Each row comes from the steps of one walk. Every step used is in the known rows, and no mark comes twice. Write the walk behind each row, first mark first.
Known rows
Z, F, H, P, N, Y: [ 20.9  -7.0   3.1   2.9 -19.3   0.2  -2.8  19.3  -4.6  21.2   5.9   4.4
  -1.2  -9.8  35.4 -22.3  -6.1  -3.6  -6.0  45.9]
Z, F, H, P, N: [ 14.3   8.5   5.5   1.8 -20.8  -3.1  14.5  10.7  -2.5  22.1   7.3   0.0
   8.8  -8.7  32.0 -20.3  -3.3  -0.1 -11.4  40.4]
N, Y, Z, F, H: [ -9.7  -8.1  -7.4   0.3 -10.8  -0.7   6.5  21.8   2.1   9.3 -14.2  -8.5
   5.1 -26.1  31.2 -11.2  -8.9   3.4 -22.4  28.4]
H, Y, Z, P, N: [  3.7 -16.3  -4.7   2.3  -0.9 -11.7  28.5  17.7  -3.5  10.1   7.0   1.3
  -0.2   3.5 -15.3  -4.5 -10.2  12.9   6.3  37.7]
P, H: [ -2.4   7.6  10.7  -1.2 -12.7  -8.3   8.5   0.9  -1.2   6.5   1.3  -2.6
   2.9 -15.8   2.5  11.6   5.4 -12.5  -5.3  23.1]
F, H, P, N, Y, Z: [ 11.9   3.8   2.8  -2.4   0.2   8.3   1.1  18.8 -12.8   0.6  -6.1  -4.7
   9.6   5.6  19.7 -23.4 -18.5  -1.2  -2.1  56.5]
N, F, Z, P, H, Y: [ 10.5 -18.7   3.4 -12.3 -30.1 -27.8  27.4  10.6  -2.4  28.1  -4.1   4.2
  -1.5 -33.8  -9.2  11.2  -1.8 -13.1   0.9  62.0]
Z, F: [ -6.2  -7.7  -4.2   6.1 -15.2  -6.9   1.1   1.8   7.9  12.0   0.4  -2.4
   0.0  -9.2  21.2   1.7  -0.7   2.6  -9.4   1.3]
N, F, Z: [ 13.5  -8.7  -0.7 -12.8 -15.2  -4.1  -2.5   2.0  -2.1  17.2  -4.2  -7.0
   3.1 -11.9   3.8 -12.0  -4.1  -4.5  -3.4  27.9]
Y, H, P: [-17.6  -0.2  -1.1 -12.5   5.4  11.7   5.8  -2.4  -7.1  -2.8   0.2   6.1
   4.2   8.1  21.2   0.2 -13.4   4.1  -4.5  20.8]
P, N: [ 23.3   0.4   6.7   1.9  -2.2   1.3   0.3   9.9  -5.0  12.8  14.6   0.5
  -1.9   8.3  -5.6 -13.4   0.3   0.8   3.5  18.6]
H, P, N, Y, Z, F: [ -3.2 -15.2  -4.0   9.4 -11.3   1.6 -11.3   8.5   1.1   4.7  -5.4 -10.6
   4.7  16.6  37.5 -17.1 -24.8   6.8   2.4  39.2]
H, P, N, Y: [ 18.3  -7.4   4.7   2.7  -5.0   8.1 -20.3   6.2  -6.7   2.3   6.5   4.9
  -6.8  20.2  12.9 -15.5 -13.8  -5.2  16.2  29.6]
H, Y: [ -2.9 -13.6  -7.1   4.9  -2.8 -15.0   4.7  -5.7  -1.2  -1.5  -1.0  13.0
 -10.3  -4.2 -15.0  13.5  -5.0  -1.1  -0.9   1.4]
F, Z, P, H, Y: [  3.3  -7.6   7.5 -12.3 -22.2 -35.8  27.4  10.5   2.0  17.7  -8.0  13.0
   0.6 -36.3 -19.8  17.1  -6.7  -4.4  16.0  46.8]
Z, F, N: [  6.7 -13.2  -6.5  -1.6 -13.3  -9.1   3.1   7.4  12.4  21.3   7.1 -12.6
  -0.4 -23.0   8.2  -1.0 -19.4   4.9  -7.3  17.4]
F, N: [ 12.2  -5.9  -1.1  -6.7   1.7  -1.2   0.0   5.3   3.4  11.5   8.1  -7.9
  -0.4 -13.7 -11.1  -1.7 -18.0   1.1   3.7  15.0]
Y, H, P, N, F: [ 10.9 -11.9   1.1 -12.3  -4.9  21.3   8.1   3.5 -14.6  20.5  20.1  -2.7
   0.4  16.3  26.2 -20.4  -6.2  -4.4 -17.8  51.1]
N, F, H: [ 12.2  -1.2  -0.6  -5.4  -9.2   8.0  15.0   7.4  -9.6  19.2   0.3  -5.9
   3.4 -19.3  11.3 -13.0  10.9 -12.9 -30.4  25.6]
N, Y, Z, P: [-14.2 -16.4  -5.8  -2.1   5.4   5.9   9.3  19.2   1.4  -5.1 -10.0  -7.1
   1.5  -2.4   6.7 -10.3 -13.3   8.6   9.0  25.3]
H, Y, Z, F, N: [ -8.7 -24.4 -17.3   4.5 -10.8 -19.1  15.6   4.1  11.2  12.1  -6.7  -9.4
   1.5 -22.1  -0.7  12.0 -31.6  10.0 -11.5  26.6]
Y, Z, P, N, F, H: [ 19.8  -5.1  -2.2  -8.5  -5.5  11.0  38.6  28.5 -13.2  28.7   9.6 -17.7
  12.4 -12.3   9.7 -32.7   5.8   2.0 -21.9  64.3]
F, Z, P, H: [  4.7   6.3  12.8 -17.1 -21.6 -20.5  22.3  15.8   4.3  18.9  -5.0  -0.5
  10.1 -31.1  -7.1   2.5  -0.3  -1.9  17.7  46.3]

Write each row's walk
[ 25.4   0.0   5.4  -4.7  -4.6   6.7  -4.0  17.8 -13.2   9.4   3.2   7.2
  -0.5   0.7  14.8 -24.3  -7.4 -10.2   2.9  45.2] | F, H, P, N, Y
[ -3.1  -4.7   5.1   2.7 -16.9 -23.9  12.5  -1.2  -2.2   5.2  -1.9  12.4
  -6.7 -17.5 -12.4  28.2  -0.5 -12.9  -4.9  24.3] | P, H, Y
[-17.5  -3.0  -0.4   4.6 -10.2 -21.1  21.0  -0.9  -3.1  -4.8 -15.3  -1.1
   4.6 -11.9  -8.5  25.4 -10.4  -6.1  -9.9  30.4] | P, H, Y, Z
[ -1.9 -18.5  -6.0 -18.2   5.2  15.1 -11.2   8.1  -4.2   8.6   6.6   0.4
  -6.0  -5.2  14.2  -4.7 -36.2   0.1   4.3  41.4] | F, N, Y, H, P
[-15.6  -9.6  -9.2   5.6   1.7 -11.5  11.0  -2.9  -2.2 -10.0 -14.3   2.3
   1.6   1.3 -10.5  13.9 -14.3   5.2  -6.8   9.1] | H, Y, Z
[ -2.1 -14.7   2.1 -10.6  -8.0  -2.5  13.7  28.5   6.1  10.9  -4.8 -17.4
   2.8 -26.5  -1.3   1.7 -26.2  -4.0   9.8  64.7] | F, N, Y, Z, P, H
[  0.1  10.6   1.1   3.4 -13.7  -1.6  23.1  13.2  -2.8  14.0  -6.1 -10.1
  18.6  -5.2  34.7 -20.6 -14.0   8.0 -18.5  50.2] | Y, Z, F, H, P, N
[  7.2 -29.3  -8.9   3.0  -6.5  -3.1  27.9  14.7  -8.4  19.4   9.7  -7.5
  -2.8   3.8  -5.9 -11.0  -5.9   3.2 -10.4  49.5] | H, Y, Z, P, N, F
[ 21.1  -4.8   4.8  -2.6  -2.5  -0.2  14.1  17.7  -3.7  19.5  19.6  -0.2
  -1.5   1.7  -5.3 -18.7   5.8   6.9  13.4  28.3] | Z, P, N
[ 16.1 -21.3  -4.1  -6.4   0.5   2.6 -19.2  13.3   3.8  10.4   5.8  -5.8
  -9.7 -14.6  -8.5  -4.1 -21.5  -4.4   7.2  20.3] | F, N, Y
[ 37.8  -3.7   2.7  -4.6 -10.2   7.5  14.4  15.8 -13.8  31.4  16.6  -7.4
   1.7 -11.6   6.0 -26.5  12.5 -10.3 -26.0  45.2] | P, N, F, H
[ 13.5  -8.3  -3.6   2.9 -12.8  -0.6   5.9  30.4  -3.6  23.0  -0.6  -8.1
   2.9 -19.3  26.0 -24.4  -6.9   3.9 -17.4  46.2] | P, N, Y, Z, F, H
[ 24.3 -18.9   3.4  -3.0  -2.0   2.9  -1.0  26.6  -2.5  19.8  17.5   2.7
 -10.5   0.6  -3.7 -22.6  -1.5   1.9  18.6  33.1] | Z, P, N, Y
[ -4.2 -20.4  -2.7 -12.1   5.4  11.0  -7.5  14.1  -7.5   6.3   5.0   8.4
 -12.6  -6.9   8.7  -4.9  -4.3  -1.2  -6.3  16.3] | N, Y, H
[-12.3 -11.3  -5.0   2.6   5.7   6.5  -8.5  10.6  -0.2  -9.0 -14.4  -8.7
   0.3   2.8   8.8  -4.1 -14.9   3.4   0.8  12.9] | N, Y, Z
[ 20.4 -15.2  -6.4   1.6  -7.7  -3.2  26.3  14.7 -16.6  22.5   1.8  -4.0
   1.5 -11.5  -3.3 -14.2  -2.5  -5.6 -31.9  55.2] | P, N, F, H, Y, Z
[-13.2 -15.2  -0.2 -11.2   4.7  14.4 -10.9   4.2  -7.9  -2.6  -1.9  10.4
  -4.9   8.4  23.3  -3.2 -17.0  -0.7   2.0  25.0] | N, Y, H, P
[-12.7  -6.8  -7.6  -6.0   2.0 -11.6  42.0  16.3  -2.9   4.2 -10.5   4.8
   6.5 -23.9  -6.5   0.6  -6.1   7.9  -8.3  35.8] | F, H, Y, Z, P
[  5.6  -2.7   4.8 -11.0   3.5  13.2   6.5   5.7 -12.6   9.7  16.2   4.9
   2.3  16.5  14.9 -10.8 -12.5   4.7  -3.0  39.9] | Y, H, P, N
[ 25.9 -15.3  -0.3  -2.6  -8.1   7.8  17.2  17.2  -6.3  30.5  23.8  -8.6
  -2.0   2.5   4.4 -24.9   7.4  -1.4  -4.9  40.6] | Z, P, N, F
[  1.2 -17.4  -8.2  -4.4   5.6   5.7 -12.0  15.8   2.6   2.1  -7.4 -16.4
  -0.9  -7.9  -3.5  -5.7 -33.3   1.7   4.5  32.5] | F, N, Y, Z
[  7.6 -19.7  -5.2   9.3 -11.6  -2.5  -7.3  21.8   1.0  14.9   1.4 -10.1
  -1.6   2.5  20.9 -17.1 -14.6   7.6  -5.8  30.9] | P, N, Y, Z, F
[ -2.9 -14.2 -12.2  -1.2  -5.6  -3.8  28.5   3.7 -11.0   9.1 -12.3  -6.1
   3.4 -19.2   1.8  -0.2  -4.3  -5.1 -34.3  35.2] | N, F, H, Y, Z
[-2.9 15.0  3.3 -6.0 -2.5  4.8 12.8  0.0 -6.4 -1.8 -8.2  4.3  9.9 -6.6
 18.1 -3.7 -4.3 -3.5 -7.2 23.2] | F, H, P
[-12.9   4.9  -6.7   1.5 -10.1  -4.0  24.2  14.7   2.6   9.9 -15.9 -12.2
  15.0 -25.0  27.7  -7.4  -5.5   8.9 -28.5  22.1] | Y, Z, F, H
[  1.0   2.4  -1.3  -0.9 -14.8  -7.0  17.6  11.5   3.8  19.3  -0.6  -1.4
   5.5 -29.4  21.9  -6.8   8.0   0.0 -22.4  14.0] | Z, F, H
